In the rows, 128 means zero.
Known rows, with every step that occurs:
doboma golu mimas: [135 119 163  77 141 162 115 104 120 122  84 117 137 130 113 122 128 104
 118 138  85 136 154 126 106  94 163 168  99  98 122 136 141 123  80 142
 124 121 131 117  92 137]
vibeza ripefim luket kosa nuze parar guse: [166 117 112  52  42  43 159 153 111 187 115 104 110  86 194  96 100 154
 166 122 108 204 176 154 156  89   7 112 198 163 151 170  79  65 135  87
 213 116 116 143 102 195]
nuze kosa: [141 132 131 140 146 141  75 172 134 130 136 140  83  98 152 120 121 129
 160 115 117 127  95 152 112 112  85 129 173 139 128 148  89 115 142 192
 186 117 150 121 138 115]
mimas tulu: [150 171 104 145 168 131 108 193 121  93 144  94 107 103 131 136 149 138
 155 104 124 102  95 112 117 122 147 133 153 112 129 132 145 134 154 130
 157 115 138 125 136 101]
kosa nuze: [106 164 142 115 127 110 135 105 136 140 124 108 135 115 169 137 138 100
 106 127 115 116 106 115 152 118  89  97 177 165 127 155 134 121  86 155
 151 139 114 132  99 143]
parar nuze kosa luket: [126 129 112 156 169 198  81 113 155 118 138 127 128  95 166 180 149  76
 163 110  83 144  67 162 129  82  49 147 171 163 100 118  76  93 125 211
 179 133 137 136 153 101]
tulu bisir befom doboma golu: [ 93  77 119 137 111 173 168 120 144 116 110 157 134 155 143  74 123  80
 116 108 145 122 128 125  87 118 151 141  70 111 115 113 136 131 125  87
  86 109 152 132 160 195]
ripefim luket kosa nuze parar livu: [ 78 120 182 110 100  61 117 108 137 215 129 137 169  94 181 137  85 128
 129 104  99 190 187 178 144  88  45  99 197 155 152 148  97  74 101 120
 219 126  86 138  84 171]
tulu mimas golu: [156 128 133 110 116 149 154 129 131 167 133 138 115 105 110 150  95 136
 124 140 114 122 127 125 164 165 171 161 122 128 122 121 164 144 115 134
 133 160 130 125 142 158]
luket kosa nuze: [119 154 145 113 122  80 111 103 141 154 138 127 128 160 139 126 122  95
 121 133 122 160 119 124 143 112  81 120 160 163 132 154 118 104  73 155
 176 127 125 135  95 136]
doboma golu: [106 117 157 127 108 167 129 121 143 118 102 116 136  99 119 122 126 127
 114 116 124 126 123 148 123  92 154 170 121 111 129 137 133 115  91 136
 155 130 137 121 125 136]
livu parar nure: [115 135 122  92 126 116 119 170 122 122 192 125 113  94 122 114 123 118
 144 110 117 135 127 120 173 125  92 140 176 102 124 117 135 141 133 165
 141 118 162  91 156 112]
mimas tulu bisir befom doboma golu tavov: [125  85  83 156 129 173 138 178 114 113 116 158 126 162 106  90 158 133
 144 114 142 127 123  88  44 132 179 109  82  97 127 138 161 126 134  42
  66 109 186 141 164 145]
ripefim luket kosa: [143  85 143 134 129  70 121 149 130 150 144 138 118 126 101 112  92 132
 139 131 114 163 167 180 112 118  68 145 136 135 147 161 127 102 143 131
 216 106 118 129 131 133]
mimas tulu bisir: [165 152 100 151 154 144 124 202 102 111 129 118  95 124 155 120 148 127
 145  62 115  95 105  74  89 122 154 138 122 127 120 131 110 137 155 108
 136 103 155 139 154 151]
doboma golu mimas tulu bisir: [166 126 133  92 158 181 116 168  98 116  77 122 119 152 143 117 150 112
 134  76  79 123 150  56  67 108 203 179  84  89 114 126 120 125 110  84
  97  96 157 129 122 156]
bisir befom: [134 151 127 148 136 117 155 122 129  92 134 143 116 121 117 100 142 100
 132 142 146 113  84 176 137 110 103 104 127 120 134 134 163 128 142 155
 123 130 156 141 133 146]
befom bisir tulu mimas: [135 140 130 110 146 126 131  86 152 115 127 130 128 107 105 135  85 138
 161 118 185 107 147 121 186 194 173 131 146 167  90 152 112 141 150 126
 152 154 116 148 165  64]
vibeza bisir: [151 103 124 116 113 147 125 149 114 106 145 127  86 114 137 153 133 119
 114 141 129 120  93 154 149 125 119 139 103 150 152 113 124 130 117 157
 150 101 123 110  88 150]
tulu bisir befom doboma golu tavov nure: [ 92  42 140 113  55 189 150 126 114 139 126 151 160 160  75  70 140 128
 117 122 118 144 129  81  32 108 163 104  69 109 133 142 156  85  97  89
  72  84 169 143 117 174]
bisir befom doboma: [105 117 100 139 156 118 144 131 142  97 158 128 120 138 124  95 127  84
 134 156 149 113 101 155 122 132 110  94 115 118 118 120 168 142 166 141
 110 121 130 125 140 138]
kosa nuze parar: [ 89 172 143  84 107 104 136 101 130 156 114  99 133  97 199 126 110 150
 121  99 115 130  95 124 157 100  74  85 191 151 127 161 117 105  98 139
 133 133 116 145  71 186]
tulu mimas golu doboma: [174 141 144 127 144 115 139 131 105 169 101 146 119 123  96 168 106 175
  99 158  98 104 135 130 154 204 194 129 131 108 128 121 153 166 129 115
 122 183 111 125 154 137]
golu doboma befom bisir tulu mimas: [135 148 134 171 164 107 110  97 161 105  91 131 152 166 109 148 103 167
 125 141 194  87 167 131 196 210 175 111 123 138 131 138 105 154 153  88
 125 178 101 135 146  40]
bisir tulu mimas golu doboma: [163 153 151 128 157  97 156  92 107 168  96 155 123 129 104 177  89 162
 114 168 115 115 154 112 147 204 202 109 148 151 107 142 129 174 157  78
 127 160  97 130 192  78]
nuze parar livu: [ 86 143 152 123 116 124 115 135 114 165 142 113 140  61 166 132 117 136
 138  99 107 132 127 174 132  71 119 110 156 122 137 110 107 110 118 162
 171 135 116 126 100 157]
luket kosa nuze parar nure: [106 162 136  46  92  40  81 113 114 173 144 122 126 147 177  97 108 135
 148 125 139 188 119 119 174 103  50  96 186 159 128 146 111 101  89 154
 148 107 123 129 102 140]
befom doboma golu mimas: [108  83 139  70 160 159  99 118 135 123 112 103 136 143 125 113 118  86
 119 150  90 136 173 105  92 116 165 158  88  92 109 117 147 136 103 129
 109 106 100 103  95 126]
golu mimas tulu bisir befom: [196 168 105 113 188 132 141 168  82  85 111 147 103 171 135  96 165  87
 153  97 106 106 112  80  80 128 149 117  86 104 119 124 149 141 162  99
  60  97 173 155 131 168]
vibeza ripefim luket kosa nuze: [139  97 137 108  92  52 131 135 123 191 107 150 124 115 151 116 113  87
 136 135 105 198 151 149 132  98  34 120 200 154 143 176 118  75 110 104
 245 116  98 151 114 148]
nuze kosa luket: [125 117 102 129 152 167  93 144 155 126 134 117 113 120 147 141 113 119
 172  99  99 139  51 168 119 100  73 132 161 166  88 169  81 106 133 206
 181 137 126 107 142 107]
tavov golu: [114 128 149 149  99 120 135 153 126 132 163 124 136 107 101 133 146 146
 116 132 108 116 107 125 117  79 112 140 151 121 116 135 120 133 149 185
 141 131 132 107 148 130]
mimas golu doboma befom bisir: [101 141 115 177 113 110 114 103 129 114 119 134 147 124  99 130 149 180
  63 152 168 112 135 170 173 191 158 141  84 103 146  75 144 164 100 116
  73 162  97 131  95 121]
doboma befom bisir tulu mimas: [121 138 126 152 138 142 123  90 183 102 120 122 148 151 123 135  95 135
 154 124 209 107 160 129 196 176 157 142 111 156 127 139 120 133 137 102
 136 151 121 135 133  60]
guse parar nuze kosa luket: [144 111 111 166 181 189  97  76 153 121 122 105 119 121 164 220 140  55
 173  93 102 147  77 153  94  86  52 177 157 159 127  96  64  77  98 234
 204 145  90 123 182  65]
luket kosa: [138 128 131 129 131 101  99 136 128 133 153 132 106 146  98 111 115 112
 143 131 130 153 120 157 117 105 109 151 119 133 131 138 120 119 118 162
 188 114 138 131 124 119]
ripefim vibeza bisir tulu mimas golu doboma: [183 134 142 147  89 119 148  92 113 164 119 183  95 142 116 193 126 168
 104 168 162 126 127 101 171 215 205 135 151 175 132 107 139 154 209  74
 132 165 104  99 142  90]
golu mimas tulu: [181 175 113  96 198 126  94 175  96  96 126  94 111 135 124 139 156 117
 156 121  88 113 127  87 102 122 157 128 129 101 118 131 153 141 147 137
 123 104 131 123 102 101]
bisir befom doboma golu tavov nure: [ 77  63 152 113  64 174 138 123 132 118 138 130 170 136  52  84 140 143
 124 167 124 151 120 119  61 109 158  94 100  97 139 142 191  83  99 113
  87  92 148 133 102 122]
mimas tulu bisir befom doboma: [137 131  68 154 176 141 148 190 120  90 152 137 101 156 151  90 146  91
 155  93 146  98 105  85  83 143 144 104  98 113 112 105 146 146 195  81
  84  94 149 139 171 164]

Rows:
[153 153 141 170 151 108 149  91 132 158  88 146 143 168 124 174 101 157
 103 172 136 114 169 123 161 184 186 124 113 141 139 125 137 165 142  53
 106 159 100 117 161  71] | bisir tulu mimas golu doboma befom
[158 141 141 124 161 123 144 108 141 136 121 126 122 127 127 155  82 116
 164 129 139 110 140 107 150 148 160 120 157 168 109 173 120 136 159 117
 173 140 130 128 176  75] | bisir tulu mimas
[102 130 120 147 172 226 112 132 170 121 171 136 123  85 161 191 128  79
 175  70  63 158  80 154 151  82  43 168 196 127 105 109  67  96 131 197
 169 135 170 121 162 119] | livu parar nuze kosa luket
[115  98  90 138 144 133 161 140 128 116 150 154 110 158 149  76 124  71
 127 117 144 106 112 120  95 132 113 104  81 132 110 113 138 149 161 115
  89 107 145 140 154 189] | tulu bisir befom doboma
[121 114 149 161 143 119 128  96 120 145 140 100 140 100 130 186 133  70
 128 107 124 115 146 154  93  94 133 153 130 133 157  85 106 113  86 200
 222 158  64 100 152  78] | guse parar livu
[123  75 124  83 143 169 148 104 124 116  96 153 129 185 130  73 123  56
 118 126 107 134 159  98  71 117 161 143  45  92 102 112 145 136 115  94
  49 101 141 133 126 195] | tulu bisir befom doboma golu mimas
[148 129 140 170 168 145 127  74 123 110 128 101 124 106 141 205 161  54
 124 116 122 118 129 136 109  96  95 173 134 122 163  65 120 106  89 193
 188 133  95 139 163  89] | guse parar nuze
[ 85  55 114 127 113 156 103 136 134 142 127 122 139 125  89 118 127 145
 117 165 118 140 143 128  78 119 157 120 110 111 132 150 154 128  89 111
 134 125 136 108 114 104] | befom doboma golu tavov
[154 114 125 129 111 146 161 128 116  80 136 157  88 134 125 131 144  98
 119 155 152 122  71 177 158 129 106 121  94 138 156 108 153 127 135 145
 111 106 146 128 100 163] | vibeza bisir befom
[100 153 121 187 155  83 106  81 139  86 101 121 153 148 119 131 132 160
 101 146 193 102 153 150 160 176 141  98 119 142 135 126  99 156 145  91
 113 141  92 134 130  34] | golu doboma befom bisir tulu
[140 144 136 164 162 170  63 145 135 123 137 148 105  71 166 159 155  85
 153 122 101 133 113 147 120  93  63 140 185 129 135  95  85 106 130 200
 185 110 161 143 152 107] | parar nuze kosa
[156 157 100  75  89 114 153 161 111 118 150  66 103  73 168 104 122 185
 154 118 125 120 129 149 157  99  92 120 135 142 140 134  94 122 153 151
 132 123 148 115 108 173] | nuze parar guse
[ 75  84 130 122 128 166 117 132 155 123 128 105 139 113 132 110 112 110
 114 134 124 126 145 127 107 116 161 159 111 109 118 120 139 132 112 124
 146 116 110 106 132 127] | befom doboma golu
[127 137 161 160 121  90 125 157 107 133 129 128 138 123  86 150 152 181
  93 149  96 100 119 124 113 113 126 114 157 103 119 137 110 159 165 166
 132 156 116 106 161 106] | tavov golu doboma
[ 96 155 122 181 130  84 136  57 128 108 115 140 153 132 109 139 127 173
  76 165 188 120 152 153 163 196 167 117 102 143 123  90 119 167 128  73
  72 138  82 137 130  61] | mimas golu doboma befom bisir tulu
[150 132 134  59  71  45 159 136 130 173 130  91 129 107 187 105  90 179
 149 122 111 182 189 152 164 116  15 109 178 174 159 177  87  78 133 108
 172 113 118 130  94 190] | ripefim luket kosa nuze parar guse
[ 83 144 145 195 112  76 117  95 144  93 127 131 176 156  93 138 147 184
  95 149 182 106 154 131 150 143 137 112 134 131 119 120  86 159 167 116
  89 145  92 119 153  37] | tavov golu doboma befom bisir tulu
[136 179 116  55  83  99 163 124 124 138 131  65 124  86 210 124 126 165
 132 117 118 126 129 118 181 105  63  92 177 174 139 153  93 111 114 137
 116 139 132 126  81 186] | kosa nuze parar guse
[136 112 106 137  96 114 135 118  84 168 152 144 116  94  74 135 143 168
  99 175 109 148 104 141  94 136 133 113 121 137 141 136 168 138  86 131
 107 136 149 134 110 130] | mimas golu tavov
[ 95 132 109 163 119 134 102 127 164  83 143 107 145 125 122 104 142 137
 112 117 193 105 124 167 179 139 115 149  94 120 148 105 130 133 103 152
 121 143 123 131  76 115] | doboma befom bisir
[144 127 161  98 128 115 120 137 107 131 149 119 136 137  96 134 151 126
 118 148  74 127 137  99 102  81 119 140 129 104 108 137 133 143 139 188
 103 116 125 105 111 130] | tavov golu mimas
[118 137 122 145 109 146 151  67 166 128 131 143 150 134 115 143  93 145
 125 137 205 128 160 133 200 196 182 160 101 157 121 106 136 147 118  78
  95 151 108 139 137  86] | doboma befom bisir tulu mimas golu
[ 81  98 129 128 121 161 151 111 162  97 122 136 140 134 118  87 123  92
 125 149 150 133 121 161 116 115 148 132 103  97 124 117 164 126 127 114
 105 124 137 122 146 145] | bisir befom doboma golu
[124 143 126 181 128 109 129 122 116 138 112 126 140 142 120 146 146 158
  62 170 121 115 130 156 138 148 143 128  93 103 164  93 152 162 108  99
  94 146 105 117 106 132] | mimas golu doboma befom
[135 137 127 156 120 133 116 117 149 134 105 145 146 143  87 150 116 189
  86 150 168  99 154 152 211 229 191 151  85  97 145  91 150 167 107 101
  81 199 101 138 109 122] | tulu mimas golu doboma befom bisir
[152 123 101 120 163 128 144 190 101 104 158 145 122 196 117  94 164  97
 151 114  99 117 136  37  53 110 148 116  90  87  86 107 142 160 210 109
  27  85 145 117 164 158] | tavov golu mimas tulu bisir befom doboma
[164 164 100 164 154 137 160 183  99  85 125 151 101 142 145  94 160 109
 151  79 141  98  83 104  94 120 138 117 110 119 125 124 137 132 170  95
  98 108 177 159 168 169] | mimas tulu bisir befom
[ 97 160 147  82 103  79 109  98 135 171 126 126 121 148 171 114  95 146
 139 107 126 175 112 136 148  97  67 107 171 156 135 160 101  93  84 144
 160 121 127 146  71 174] | luket kosa nuze parar
[170 106 118 115 104 140 133 133 106 188 134 155 118 114  67 156 115 174
 125 166 109 136 125 127 128 170 168 123 122 128 139 151 180 140  93 119
 119 168 158 131 129 133] | tulu mimas golu tavov
[145 170 120  51  76  74 139 120 128 156 147  81 117 130 186 104 109 164
 155 120 126 169 140 127 171  95  58 109 162 177 144 153  78  95 101 140
 141 126 141 126  83 179] | luket kosa nuze parar guse
[127 116 117  82 191 168  88 170 134  99 112  85 129 145 127 127 138 105
 147 131  93 130 162  70  82 126 200 160 104  76 110 111 158 141 136  99
 104  92 107 101 111  96] | befom doboma golu mimas tulu
[113 109  99 148 141 182 152 175 138  93 112 142 122 152 146  81 145 101
 142  84 151 115 120  89  78 122 183 147  87  93 114 108 147 128 156  55
  83  98 156 132 180 166] | mimas tulu bisir befom doboma golu
[101  61 127 116  98 187 153 122 150  79 130 149 113 143 129 120 130  89
 114 164 155 139 109 165 138 132 151 150  67 117 143  87 157 127 121 105
  92  98 124 108 110 160] | vibeza bisir befom doboma golu
[ 91 130 147 193  98  99 101 141 147  95 134 123 170 144  81 126 167 200
  78 140 163  94 137 145 160 141 130 131 114  89 139 102 111 156 141 152
  87 170 102 118 117  96] | tavov golu doboma befom bisir
[130 146 130 190 157 105 102 149 131 113  99 106 138 160 130 138 150 146
  85 151 123  93 128 156 135 129 118 114 111 102 169 126 131 147 124 121
 134 147 116 115 101 108] | golu doboma befom
[147 130 117 149 126 131 173 128 110 111 122 165 110 144 139  84 139  88
 119  98 142 106  93 137 106 116 106 114  95 135 127 130 132 131 143 129
 102 121 176 155 152 199] | tulu bisir befom
[128 112 106 155  99 133 130  71 144 150 130 161 153 143  74 146 106 182
 123 168 196 143 160 128 166 199 177 122  97 159 133 136 156 139  99  68
  76 160 137 144 123  61] | doboma befom bisir tulu mimas golu tavov
[ 64 165 166  99 110 109 124  98 130 185 125 108 164  72 206 147 121 116
 117  96 104 139 126 138 159  77  94  82 196 150 134 126 105 103  83 155
 163 147  95 132  73 170] | kosa nuze parar livu
[125 106 154  89  62 144 143  69 113 159 153 146 159  97  32 141  98 202
 142 150 157 148 147  83 132 208 208 107 135 162 105 149 153 105 105 105
  94 128 122 159 127  62] | befom bisir tulu mimas golu tavov nure
[165 164 142 110 159 119 105 188 104 106 150 105 130 138  97 147 174 145
 144 125  76 120 132  63  90  90 152 139 142  91 106 126 141 144 172 158
  98 106 131 108 128 104] | tavov golu mimas tulu
[180 157 134 123 141 129 156 181  87  98 134 160 125 179 110 110 181 111
 144 100  98 116 120  56  67  94 144 126 100  89 104 121 137 143 186 123
  37 103 174 137 156 170] | tavov golu mimas tulu bisir befom
